Each row was made from one small tree. The marks that hang from a mark follow it in brackets, in the order of their numbers. Every link used is in the known rows. Write each row's tree.
Known rows
Q_294{Q_729}: [ 0.08 -0.02 -0.05  0.01 -0.03 -0.04  0.02  0.00 -0.21  0.14 -0.12 -0.08
  0.03  0.06 -0.06  0.07  0.09  0.02 -0.01  0.16 -0.10 -0.23  0.03 -0.04
 -0.08  0.00]
Q_266{Q_346 Q_873{Q_230}}: [-0.32  0.13 -0.02  0.03 -0.06 -0.03  0.14  0.05  0.21  0.11 -0.17 -0.19
  0.17  0.05 -0.04 -0.04  0.05  0.01  0.06 -0.08 -0.20 -0.24  0.09  0.02
  0.04 -0.13]
Q_873{Q_230{Q_21 Q_294{Q_729}}}: [ 0.16  0.34  0.10 -0.38 -0.22 -0.03  0.08  0.12 -0.54 -0.20  0.10 -0.08
  0.14 -0.12 -0.11  0.02  0.17 -0.14  0.07 -0.01  0.01 -0.32  0.30  0.03
 -0.02 -0.05]
Q_266{Q_346 Q_873{Q_230{Q_294}}}: [-0.22  0.25  0.08 -0.27 -0.11  0.02  0.10  0.08  0.30 -0.11 -0.06 -0.12
  0.16 -0.03 -0.01 -0.09  0.08 -0.04  0.08 -0.08 -0.20 -0.26  0.15  0.04
  0.06 -0.19]
Q_973{Q_729}: [ 0.09 -0.07 -0.09  0.07 -0.05 -0.02  0.01  0.12  0.04 -0.04  0.14  0.09
 -0.07 -0.28 -0.02  0.02 -0.05 -0.04  0.01 -0.08 -0.09 -0.04 -0.05  0.02
  0.02  0.00]
Q_930{Q_973}: [ 0.07 -0.14 -0.14 -0.05  0.02 -0.01 -0.07  0.03 -0.04  0.11 -0.27  0.16
 -0.02  0.11  0.12 -0.02  0.04 -0.14 -0.06  0.03  0.02  0.03  0.01  0.01
  0.00 -0.04]
Q_266{Q_873{Q_930{Q_346 Q_973}}}: [ 0.13 -0.34 -0.36 -0.02  0.06 -0.13 -0.11  0.01  0.31  0.24 -0.55 -0.19
  0.15 -0.02  0.12  0.12  0.06 -0.05 -0.11 -0.17 -0.22 -0.10  0.00  0.00
  0.04 -0.16]
Q_346{Q_930{Q_973{Q_729}}}: [ 0.45 -0.21 -0.21 -0.03 -0.14  0.05 -0.09  0.12  0.19 -0.02 -0.10  0.03
 -0.14  0.06  0.14  0.04 -0.02 -0.09 -0.02  0.02 -0.15 -0.10 -0.15  0.07
 -0.01 -0.07]
Q_973{Q_230 Q_266 Q_729}: [ 0.13 -0.03 -0.09  0.20 -0.10  0.01  0.09  0.12 -0.04 -0.10  0.36  0.31
 -0.02 -0.19  0.04  0.01 -0.04 -0.05  0.02  0.14  0.17  0.11 -0.07  0.25
 -0.02 -0.03]
Q_729{Q_21{Q_230} Q_780}: [-0.04 -0.16  0.13  0.48 -0.05 -0.13  0.06 -0.16 -0.42 -0.17 -0.35  0.17
 -0.17  0.07  0.13  0.15 -0.08 -0.11 -0.10 -0.04 -0.33 -0.15  0.01  0.33
 -0.04 -0.03]
Q_21{Q_230{Q_294{Q_729{Q_780}}}}: [ 0.17 -0.01  0.12  0.05 -0.08 -0.05 -0.02 -0.06 -0.38 -0.11 -0.48  0.24
 -0.15 -0.01  0.02  0.09 -0.01 -0.05 -0.03  0.31 -0.29 -0.30  0.11  0.22
 -0.07 -0.06]
Q_21{Q_230{Q_294}}: [ 0.08  0.14  0.15 -0.17 -0.04  0.02  0.04  0.03  0.03 -0.22 -0.21  0.19
 -0.16  0.14  0.05 -0.03 -0.05  0.05  0.03  0.20 -0.08 -0.07  0.08  0.14
 -0.01 -0.01]
Q_873{Q_230{Q_21}}: [-0.01  0.22  0.07 -0.08 -0.12 -0.04  0.11  0.07 -0.37 -0.11  0.08 -0.08
  0.13 -0.10 -0.07 -0.04  0.06 -0.12  0.04 -0.15  0.05 -0.09  0.21  0.07
  0.03  0.01]
Q_930{Q_346 Q_973{Q_729{Q_21}}}: [ 0.12 -0.11 -0.39  0.19 -0.10 -0.08 -0.11  0.05 -0.13 -0.16 -0.12  0.00
 -0.07 -0.04  0.19  0.21  0.06 -0.26 -0.11 -0.30 -0.20 -0.18 -0.02 -0.07
  0.00 -0.07]
Q_346{Q_930{Q_973{Q_266}}}: [ 0.49 -0.25 -0.20  0.00 -0.08  0.07 -0.08  0.00  0.16 -0.15 -0.05  0.10
 -0.02  0.36  0.14  0.10  0.02 -0.11  0.00  0.08  0.07  0.05 -0.09  0.21
 -0.06 -0.13]
Q_729{Q_21 Q_780{Q_230{Q_294}}}: [ 0.15  0.15  0.24  0.01 -0.15 -0.07  0.07 -0.22 -0.19 -0.15  0.00  0.29
 -0.10 -0.17 -0.11  0.09  0.06 -0.30 -0.09 -0.18 -0.09 -0.08  0.01  0.28
 -0.01 -0.25]
Q_346{Q_930{Q_973{Q_266{Q_873} Q_729{Q_21{Q_230} Q_780}}}}: [ 0.41 -0.55 -0.17  0.48 -0.22 -0.16  0.02  0.00  0.02 -0.22 -0.31  0.36
 -0.25  0.03  0.23  0.24 -0.10 -0.21 -0.11 -0.03 -0.54 -0.18 -0.17  0.65
 -0.07 -0.32]
Q_930{Q_973{Q_230{Q_21 Q_294} Q_266{Q_346} Q_729{Q_780}}}: [ 0.30  0.07 -0.10 -0.09 -0.33  0.13  0.00  0.15 -0.14 -0.50  0.15  0.39
 -0.04 -0.25  0.35  0.00  0.02 -0.33 -0.02  0.16 -0.10 -0.03  0.23  0.47
 -0.01 -0.25]
Q_873{Q_230{Q_21} Q_729 Q_930}: [ 0.48 -0.12 -0.06  0.10 -0.11 -0.14  0.07  0.11 -0.43  0.00  0.07 -0.25
  0.44 -0.30 -0.08  0.08  0.11 -0.10  0.12 -0.49 -0.12 -0.10  0.25  0.04
  0.10 -0.04]
Q_346{Q_930{Q_973{Q_230}}}: [ 0.31 -0.04 -0.01  0.04 -0.11  0.06  0.01  0.01  0.05  0.15 -0.25  0.03
 -0.04  0.25  0.18 -0.03  0.06 -0.02 -0.04  0.18  0.14 -0.01 -0.15  0.19
 -0.04 -0.02]
Q_930{Q_346 Q_973{Q_230{Q_21} Q_266 Q_729{Q_780}}}: [ 0.29 -0.08 -0.30  0.23 -0.24 -0.02 -0.08  0.11 -0.44 -0.25 -0.03  0.30
 -0.05 -0.25  0.22  0.14  0.02 -0.36 -0.07  0.07  0.04  0.01  0.13  0.37
 -0.01 -0.19]
Q_973{Q_230{Q_294} Q_266 Q_729{Q_21}}: [ 0.26  0.09  0.01  0.08 -0.18 -0.02  0.11  0.09 -0.08 -0.42  0.52  0.33
  0.00 -0.30  0.12  0.10  0.03 -0.16  0.00 -0.05  0.11  0.02  0.00  0.35
 -0.05 -0.15]

Write each row's tree
[ 0.21 -0.04 -0.18 -0.18 -0.03 -0.10 -0.07  0.03  0.29  0.20 -0.42 -0.02
  0.13 -0.14  0.18  0.03  0.10 -0.04 -0.10  0.02 -0.01 -0.08  0.01  0.10
  0.05 -0.19]  Q_266{Q_873{Q_930{Q_346 Q_973{Q_230{Q_294}}}}}
[-0.01  0.08  0.03 -0.25 -0.06 -0.05  0.04  0.07  0.07 -0.15  0.17  0.19
  0.16 -0.13 -0.08 -0.04  0.06 -0.11  0.08 -0.04  0.05 -0.04  0.11  0.22
  0.03 -0.23]  Q_973{Q_266{Q_873{Q_230{Q_294}}}}
[ 0.28 -0.06 -0.16  0.10 -0.24  0.03  0.01 -0.08  0.02 -0.38  0.01  0.52
 -0.08 -0.11  0.15  0.12  0.06 -0.48 -0.09 -0.16 -0.31 -0.08  0.04  0.39
 -0.03 -0.41]  Q_930{Q_973{Q_266{Q_346} Q_729{Q_21 Q_780{Q_230{Q_294}}}}}
[ 0.29 -0.12 -0.04  0.13 -0.26 -0.13  0.24  0.16 -0.16 -0.01  0.32  0.13
  0.19 -0.23  0.00  0.08  0.11 -0.01  0.05  0.05 -0.03  0.06  0.13  0.51
 -0.01 -0.25]  Q_973{Q_230{Q_21} Q_266{Q_873{Q_729}}}
[ 0.23 -0.15 -0.01  0.46 -0.16 -0.10  0.12 -0.13 -0.27 -0.19  0.23  0.46
 -0.10 -0.27 -0.10  0.17 -0.02 -0.36 -0.07 -0.22 -0.15  0.01 -0.10  0.43
 -0.04 -0.27]  Q_973{Q_266 Q_729{Q_21 Q_780{Q_230}}}
[ 0.00  0.03  0.16  0.33 -0.12 -0.11  0.09 -0.26 -0.29  0.07 -0.10  0.23
 -0.09 -0.07 -0.13  0.11  0.02 -0.26 -0.13 -0.21 -0.17 -0.07 -0.08  0.28
 -0.03 -0.20]  Q_729{Q_21 Q_780{Q_230}}
[ 0.53 -0.09 -0.25 -0.17 -0.22 -0.16 -0.01  0.17  0.03  0.05 -0.22 -0.13
  0.29 -0.36  0.17  0.13  0.19 -0.10 -0.02 -0.18 -0.15 -0.13  0.21  0.25
  0.07 -0.27]  Q_266{Q_873{Q_729 Q_930{Q_346 Q_973{Q_230{Q_21 Q_294}}}}}
[ 0.02  0.06 -0.01  0.34 -0.14 -0.08  0.16  0.06 -0.22 -0.05  0.23  0.10
 -0.03 -0.28  0.08  0.06  0.00 -0.08 -0.06 -0.12 -0.06 -0.10 -0.09  0.16
 -0.02  0.01]  Q_973{Q_230 Q_729{Q_21}}
[ 0.49  0.10 -0.21 -0.16 -0.29  0.03 -0.10  0.05 -0.22 -0.41 -0.04  0.43
 -0.14 -0.21  0.04  0.11  0.05 -0.48 -0.07 -0.06 -0.02  0.04  0.17  0.37
  0.00 -0.41]  Q_930{Q_346 Q_973{Q_266 Q_729{Q_780{Q_230{Q_21 Q_294}}}}}
[ 0.20 -0.16 -0.38  0.04  0.02  0.01 -0.17  0.02 -0.06 -0.14 -0.21  0.11
  0.08  0.23  0.19  0.15  0.08 -0.20 -0.04  0.00  0.12  0.06  0.07  0.04
 -0.03 -0.12]  Q_930{Q_346 Q_973{Q_266}}
[ 0.43  0.16  0.05 -0.32 -0.11 -0.09  0.03  0.08 -0.38 -0.09  0.00 -0.18
  0.27 -0.24 -0.07  0.05  0.16 -0.08  0.04 -0.19 -0.05 -0.32  0.31  0.02
  0.00 -0.05]  Q_873{Q_230{Q_21 Q_294{Q_729}} Q_930}
[ 0.45 -0.11 -0.01 -0.23 -0.14 -0.11 -0.13  0.02 -0.62 -0.05 -0.41 -0.02
  0.23 -0.31  0.09  0.06  0.17 -0.33 -0.05 -0.14 -0.14 -0.31  0.31  0.14
  0.02 -0.10]  Q_873{Q_230{Q_21 Q_294{Q_729{Q_780}}} Q_930{Q_973}}
[ 0.08 -0.21 -0.11  0.60 -0.17 -0.01  0.07 -0.03 -0.19 -0.49 -0.08  0.28
 -0.14  0.03  0.23  0.24 -0.12 -0.18 -0.02 -0.08 -0.56 -0.17  0.06  0.40
 -0.06 -0.15]  Q_973{Q_266{Q_346} Q_729{Q_21{Q_230} Q_780}}
[ 0.15 -0.23 -0.15  0.17 -0.22 -0.07  0.08  0.13  0.11  0.07 -0.32 -0.01
  0.03 -0.48  0.27  0.00  0.01 -0.14 -0.13 -0.03 -0.43 -0.15  0.10  0.41
  0.04 -0.23]  Q_266{Q_346 Q_873{Q_930{Q_973{Q_230{Q_21} Q_729{Q_780}}}}}
[ 0.13 -0.12  0.04  0.17 -0.21 -0.13  0.08  0.01 -0.06 -0.26  0.34  0.47
 -0.07 -0.57  0.08  0.10  0.02 -0.23 -0.07 -0.02 -0.16 -0.06 -0.04  0.58
 -0.01 -0.31]  Q_973{Q_230{Q_294} Q_266{Q_873} Q_729{Q_21 Q_780}}
[ 0.02 -0.04 -0.15  0.12  0.05 -0.16 -0.03 -0.01  0.15  0.22 -0.32 -0.32
  0.30 -0.13 -0.07  0.09  0.06  0.01  0.01 -0.30 -0.10 -0.21  0.06 -0.07
  0.09 -0.08]  Q_266{Q_873{Q_230 Q_930{Q_346}}}
[ 0.60  0.17 -0.01 -0.34 -0.38  0.10  0.05  0.20  0.05 -0.26  0.18  0.08
 -0.14 -0.12  0.18 -0.04  0.07 -0.14 -0.02  0.11  0.03 -0.09  0.04  0.33
 -0.02 -0.12]  Q_346{Q_930{Q_973{Q_230{Q_21 Q_294} Q_729}}}
[ 0.07 -0.15 -0.26  0.01 -0.03  0.12 -0.07  0.04  0.12 -0.17 -0.12  0.11
  0.09  0.33  0.23  0.06  0.05 -0.16  0.00  0.08 -0.09  0.03  0.09  0.09
 -0.04 -0.16]  Q_930{Q_973{Q_266{Q_346}}}
[ 0.04 -0.16 -0.02  0.35 -0.11 -0.15 -0.05 -0.14 -0.57 -0.01 -0.15  0.01
 -0.02 -0.13  0.00  0.25  0.10 -0.18 -0.10 -0.10 -0.32 -0.32  0.01  0.12
 -0.07 -0.07]  Q_294{Q_729{Q_21 Q_780}}
[ 0.32 -0.13 -0.27  0.44 -0.01 -0.22 -0.04 -0.04 -0.42  0.02 -0.08 -0.39
  0.48 -0.13  0.03  0.32  0.16 -0.14  0.08 -0.73 -0.23 -0.29  0.10 -0.15
  0.09  0.01]  Q_873{Q_230 Q_729{Q_21} Q_930{Q_346}}
